Known rows, with every step that occurs
sopev/zisi/pamab/romep: [.24, .12, -.08, .47, .14, -.25, .22, -.29, .00, -.08, .17, .16, .16, -.37, .04, .38, .19, .01, -.07, -.09, -.06, -.03, -.30, .01, .01, -.05, .39, -.05, .01, -.06, -.14, .12, .06, .02]
pamab/kirez: [.13, .20, -.16, -.01, .18, -.23, .08, -.10, .10, -.12, .02, -.12, -.12, -.18, .12, -.25, .15, -.04, .03, .09, .06, .18, -.14, .12, .21, .07, .05, .14, -.13, .00, .15, -.08, .02, .08]
larin/vosu/zibove: [.19, .15, .06, .01, .12, -.16, -.11, -.02, -.31, -.19, .14, -.18, -.06, .10, -.01, .23, .06, -.15, .05, .06, .14, .04, -.13, -.14, .17, .01, .09, .19, -.02, .05, -.20, -.07, .07, .37]
vosu/larin: [.16, .07, -.10, .00, .21, -.38, .10, -.03, -.07, -.29, .10, -.10, -.06, .26, .10, .14, .09, -.04, .04, .20, .04, .35, .11, .22, .07, .04, .12, .09, .04, -.06, .10, -.15, .11, .23]
romep/sopev/kirez/pamab/zibove/vosu/larin: [-.25, .15, .02, .43, .05, -.52, -.29, -.33, -.25, .03, -.09, -.01, .17, -.13, -.39, .19, -.03, -.02, .32, -.16, -.01, .32, .03, .57, -.45, .09, .05, .10, -.03, -.14, .04, .09, .05, -.28]
sopev/kirez/pamab: [.13, .23, .09, .29, .25, .10, .02, -.13, -.06, -.12, .02, -.11, -.08, -.27, -.20, .52, .26, -.20, .06, .08, .01, .19, .00, .27, .24, .11, .01, .10, -.09, -.10, -.18, .17, -.03, .20]
vosu/larin/pamab/kirez/sopev: [-.09, .11, .00, -.06, -.02, -.04, -.02, -.21, -.12, .01, .14, -.06, .06, .04, -.01, -.15, -.05, -.04, .03, .01, .11, .55, .09, .18, -.12, .05, -.29, .31, -.09, -.09, .37, .41, -.05, -.13]
romep/sopev/zisi/pamab/kirez: [-.01, .09, -.26, .28, .11, -.19, .26, -.26, .00, .04, .05, .10, .18, -.22, -.02, .24, .14, .03, .03, -.54, -.10, -.15, -.16, .13, -.25, .16, .31, -.08, -.07, .02, -.14, .02, .02, -.29]
romep/sopev/kirez/pamab: [-.07, .20, -.02, .37, .34, .13, -.04, -.20, -.06, -.19, .02, -.10, .04, -.16, -.26, .48, .19, -.11, .13, -.22, -.06, .08, .10, .48, .05, .14, .04, .01, -.11, -.06, -.13, .01, -.01, .07]
pamab/zibove/vosu/larin: [.10, .13, -.08, .12, -.01, -.84, -.20, -.16, -.14, -.06, .01, .03, -.02, .12, -.04, -.24, -.02, .02, .20, .30, .05, .49, -.10, .26, -.18, -.02, .23, .17, .03, -.07, .26, -.20, .13, .03]
kirez/pamab: [.24, .23, .05, .29, .33, -.04, -.07, -.17, -.07, -.27, .14, .07, -.08, .13, -.02, .21, .21, -.16, -.01, .17, .06, .22, -.10, .29, .32, -.01, .13, .10, -.08, -.05, .00, .04, .05, .35]
pamab/kirez/sopev/zisi: [.20, .16, -.01, .21, .17, .10, .23, -.30, .04, .17, .06, -.07, -.06, -.19, -.24, -.27, .13, .04, .10, -.20, .04, .07, .06, .07, .07, .17, .17, .13, -.18, -.07, -.10, .51, -.04, -.03]
zibove/vosu: [.20, .24, .02, .24, .11, -.31, -.10, -.04, -.02, -.18, .16, .07, -.14, .14, .11, -.14, .13, -.07, .17, .42, -.04, .37, -.17, .08, .13, -.02, .13, .09, -.08, .01, .36, -.27, .09, .36]
zisi/pamab: [.24, .16, -.18, .15, .20, -.22, .14, -.05, -.01, -.25, .12, .11, .00, .08, .24, .30, .25, -.18, -.09, .21, -.02, .14, -.14, .19, .14, -.02, .18, -.02, .04, .03, -.04, -.38, .06, .21]
mima/sopev/romep: [.31, .17, -.14, .18, .23, -.21, .11, .06, .07, -.19, .20, -.11, .06, -.02, .00, .10, .22, -.01, .11, .04, -.09, .06, -.06, .00, .04, .24, -.28, -.07, -.01, -.04, -.34, .04, .03, .42]
kirez/pamab/zisi: [.19, .27, -.01, .45, .26, .00, -.03, -.33, .02, -.23, .09, .01, -.03, .04, -.08, -.03, .14, -.07, .04, .21, .05, .00, -.24, .25, .24, -.09, .42, .07, -.02, -.03, .02, -.02, .04, .01]
zibove/vosu/larin/pamab/romep/sopev: [-.23, .13, .03, .37, .04, -.59, -.31, -.26, -.21, -.27, .31, .01, .27, .03, .05, -.05, -.19, .12, .17, -.01, -.10, .57, -.24, .26, -.36, -.12, -.08, .14, -.07, -.04, .70, -.01, .09, -.06]
larin/pamab/kirez: [.03, .19, -.09, -.06, .05, -.08, -.09, -.05, .01, -.06, .15, -.01, -.04, -.20, .15, .02, .06, -.10, .02, -.01, .03, .31, -.29, .10, .15, .00, -.08, .28, -.20, .04, .32, .00, -.02, .06]
vosu/zibove: [.29, .14, -.13, -.02, .34, -.33, -.01, -.06, -.09, -.21, .09, -.05, -.06, .10, .00, .32, .11, -.12, .02, .04, .02, .13, .03, .08, .07, .06, .19, .11, .03, .07, -.26, .03, .14, .20]
mima/pamab/romep/sopev: [.08, .18, -.13, .24, .31, -.45, -.03, -.24, .20, -.27, .23, .00, .15, -.15, .16, -.04, .00, .06, -.07, -.12, -.06, -.08, -.15, .50, -.14, .01, .03, .00, -.02, -.03, .11, -.23, .11, .16]
mima/sopev: [.30, .19, -.16, .03, .40, -.23, .06, .08, .07, -.27, .21, -.07, -.02, .13, .20, -.15, .19, -.09, .02, .16, -.04, .15, -.09, .20, .22, .15, -.13, -.03, .03, .02, -.25, -.30, .10, .46]
zibove/vosu/larin/pamab/kirez: [-.18, .14, .04, .06, -.18, -.49, -.16, -.06, -.19, .00, .15, .07, .04, -.04, .10, -.05, -.13, -.02, .16, .22, .03, .63, -.28, .04, -.20, .02, -.21, .32, -.11, -.06, .59, .16, .01, -.10]

Rows
[.03, .24, .00, .50, .44, -.15, -.19, -.41, -.03, -.35, .17, .02, .13, -.12, -.07, .01, .05, .02, .03, -.15, .00, .11, -.16, .48, .06, -.10, .20, -.01, -.08, -.04, .17, .12, .07, .06] : kirez/pamab/romep/sopev
[.06, .07, -.14, -.15, .01, -.57, -.20, -.09, -.16, -.09, .10, .03, .06, .02, .07, .16, -.04, -.04, .08, -.09, .03, .45, -.10, .37, -.11, -.04, .07, .29, -.01, -.03, .12, -.14, .10, .10] : vosu/larin/pamab/zibove
[-.09, .11, .18, .27, -.20, -.18, -.01, -.26, -.26, .28, .19, .10, .12, -.05, -.24, -.08, -.13, .06, .20, -.08, .02, .57, -.07, -.06, -.34, .10, -.13, .31, -.15, -.13, .42, .72, -.05, -.23] : zibove/vosu/larin/pamab/kirez/sopev/zisi
[.12, .13, -.06, .43, .35, -.24, .07, -.34, .06, -.19, .19, -.06, .15, -.25, -.14, .00, .06, .18, .09, -.42, -.13, -.10, -.10, .23, -.04, .05, .41, -.06, -.11, .00, -.03, .09, .09, .08] : pamab/romep/sopev/zisi
[-.08, .16, .03, .30, -.15, -.41, -.17, -.17, -.15, -.15, .21, .04, .10, .16, .08, -.10, -.10, .03, .17, .36, -.06, .46, -.28, .01, -.21, -.09, .17, .23, .02, -.01, .55, -.14, .07, -.16] : zibove/vosu/larin/pamab/zisi
[.15, .20, -.03, .18, .01, .13, .12, -.28, .05, .06, .04, -.12, -.03, -.17, -.23, -.18, .16, .06, .13, .06, .06, .13, .09, -.06, -.06, .13, -.19, .10, -.19, -.11, .00, .58, -.12, -.04] : pamab/kirez/sopev/romep
[-.02, .15, -.13, .14, .31, .01, .06, -.07, .06, -.18, .01, -.25, -.01, -.14, -.10, .29, .21, -.04, .14, -.23, -.15, .02, .16, .34, .02, .17, .05, -.02, -.10, .03, -.07, -.34, .03, .12] : romep/sopev/kirez
[-.05, .03, -.16, .42, -.07, -.80, -.02, -.31, -.26, .06, .03, .20, .27, .05, -.13, .18, -.02, .10, .21, -.37, -.11, .11, -.15, .29, -.67, .03, .49, -.05, .09, -.05, .01, -.15, .13, -.31] : romep/sopev/zisi/pamab/zibove/vosu/larin
[.16, .21, -.06, .05, .16, .07, .09, -.25, .08, .00, .05, -.11, -.11, -.03, -.04, -.42, .13, -.04, .05, .12, .11, .25, .06, .17, .15, .05, -.04, .16, -.14, -.03, .13, .19, -.04, -.01] : pamab/kirez/sopev
[.03, .16, -.22, .36, .26, -.33, .01, -.31, .05, -.32, .16, .10, .21, -.13, .20, .19, .13, .02, -.05, -.11, -.10, .02, -.19, .31, -.10, -.10, .22, -.12, .03, .03, .17, -.33, .09, -.06] : zisi/pamab/romep/sopev
[.10, .18, .06, .69, .37, -.08, -.04, -.46, -.08, -.18, .19, .06, .18, -.21, -.27, .20, .08, .10, .07, -.44, -.09, -.04, -.22, .32, .01, .04, .42, -.03, -.13, -.08, -.08, .44, .06, .00] : kirez/pamab/romep/sopev/zisi
[.06, .26, .04, .45, .17, .15, .05, -.30, .02, -.11, -.02, -.13, -.01, -.32, -.24, .29, .21, -.11, .08, .18, .01, -.03, -.15, .25, .19, .05, .24, .08, -.03, -.07, -.19, .09, -.02, -.18] : sopev/kirez/pamab/zisi
[-.11, .23, -.06, .53, .26, .15, .00, -.38, .01, -.17, -.02, -.16, .11, -.21, -.31, .26, .16, -.03, .16, -.18, -.06, -.16, -.04, .42, -.04, .09, .27, -.02, -.04, -.01, -.12, -.04, -.02, -.27] : romep/sopev/kirez/pamab/zisi
[.05, .24, .12, .46, .27, -.02, -.06, -.31, -.02, -.15, .06, -.13, .02, -.54, -.19, .42, .18, -.10, .01, .15, .03, .18, -.16, .21, .23, .02, -.01, .10, -.11, -.15, -.10, .34, -.02, .00] : sopev/kirez/pamab/romep
[.12, .23, .00, .12, -.08, -.45, -.37, -.10, -.15, -.01, .17, .18, -.03, -.06, .06, -.05, .03, -.07, .18, .16, -.06, .43, -.35, .18, -.03, -.13, .12, .30, -.13, .03, .32, -.25, .06, .22] : larin/pamab/zibove/vosu
[.26, .23, -.07, .20, .27, -.27, -.20, -.27, -.08, -.16, .03, .11, -.06, -.03, -.11, .01, .15, -.13, .02, .02, .10, .17, -.19, .47, .20, -.06, .31, .16, -.05, -.06, -.14, .04, .08, .19] : kirez/pamab/zibove
[-.17, .16, .13, .12, -.18, -.24, -.16, -.21, -.23, .10, .17, .05, .06, .11, -.05, -.26, -.13, -.02, .14, .22, .10, .73, -.03, .10, -.26, .00, -.31, .33, -.12, -.09, .64, .43, -.07, -.17] : zibove/vosu/larin/pamab/kirez/sopev
[.10, .19, -.14, .14, .06, .03, .17, -.28, .01, .04, .04, .09, .01, -.08, .09, -.13, .18, -.14, -.04, .13, .10, .19, -.01, .13, -.02, .02, -.03, .05, -.02, -.05, .09, .15, -.06, -.17] : zisi/pamab/kirez/sopev
[.13, .12, -.08, .39, .26, -.35, .11, -.29, .14, -.08, .25, .01, .19, -.25, -.03, .07, .02, .13, -.01, -.47, -.12, -.22, -.16, .36, -.24, .14, .22, -.04, -.05, -.07, -.14, .14, .10, .14] : mima/pamab/romep/sopev/zisi
[.27, .15, .03, .50, .15, -.01, .20, -.44, -.03, .00, .18, .15, .15, -.25, -.06, .13, .20, .01, -.05, -.07, -.03, .03, -.10, .05, -.01, -.03, .28, -.03, .00, -.09, -.09, .43, -.01, -.05] : kirez/sopev/zisi/pamab/romep
[.13, .17, -.13, .28, -.10, .12, .21, -.29, .01, .12, .02, .03, .13, -.19, -.09, .14, .22, -.04, .00, .05, .07, .11, .01, -.07, -.22, .08, -.14, .02, -.08, -.08, -.05, .51, -.13, -.20] : zisi/pamab/kirez/sopev/romep
[.17, .12, -.17, .22, .02, -.22, .30, -.17, -.01, .11, .05, .13, .07, -.31, .04, .21, .20, -.04, -.03, -.18, .00, -.02, -.27, -.08, -.03, .11, .28, .02, -.04, -.02, -.14, .16, .01, -.15] : sopev/zisi/pamab/kirez
[.05, .19, .02, .13, -.10, .25, -.03, -.22, -.03, .11, .17, -.04, .05, -.26, -.20, .04, .07, .00, .12, -.09, .02, .30, -.04, -.04, -.10, .10, -.34, .25, -.25, -.07, .11, .69, -.15, -.06] : larin/pamab/kirez/sopev/romep
[.16, .21, -.07, .00, .12, -.06, .14, -.20, .18, .08, .12, .00, -.05, -.06, .06, -.33, .06, -.09, -.07, .09, .13, .13, .06, .31, -.03, .15, -.23, .17, -.08, -.09, -.01, .23, -.03, .04] : mima/pamab/kirez/sopev
[-.10, .15, -.18, .38, .20, -.17, .08, -.27, .07, -.17, .02, -.09, .23, -.48, .04, .45, .17, -.03, .01, -.18, -.13, -.05, -.10, .33, -.16, .02, .07, -.11, .00, -.03, -.03, -.21, .00, -.22] : zisi/pamab/romep/sopev/kirez
[-.17, .14, .14, .27, -.34, -.18, -.11, -.24, -.23, .18, .16, -.01, .14, -.05, -.25, -.05, -.09, .08, .25, .15, .04, .66, -.03, -.11, -.46, .06, -.46, .29, -.17, -.14, .50, .80, -.13, -.24] : zibove/vosu/larin/pamab/kirez/sopev/romep
[.23, .16, .00, .14, .07, -.05, .28, -.25, .13, .28, .12, .04, .01, -.19, -.14, -.19, .08, -.01, -.03, -.20, .07, -.06, .00, .17, -.15, .24, -.04, .15, -.10, -.12, -.19, .51, -.03, .05] : mima/pamab/kirez/sopev/zisi
[.17, .18, -.05, .14, -.05, -.02, .17, -.22, .16, .16, .12, -.03, .02, -.17, -.13, -.06, .10, .01, .03, .02, .08, .03, .04, .12, -.27, .22, -.35, .12, -.11, -.17, -.13, .63, -.10, .02] : mima/pamab/kirez/sopev/romep
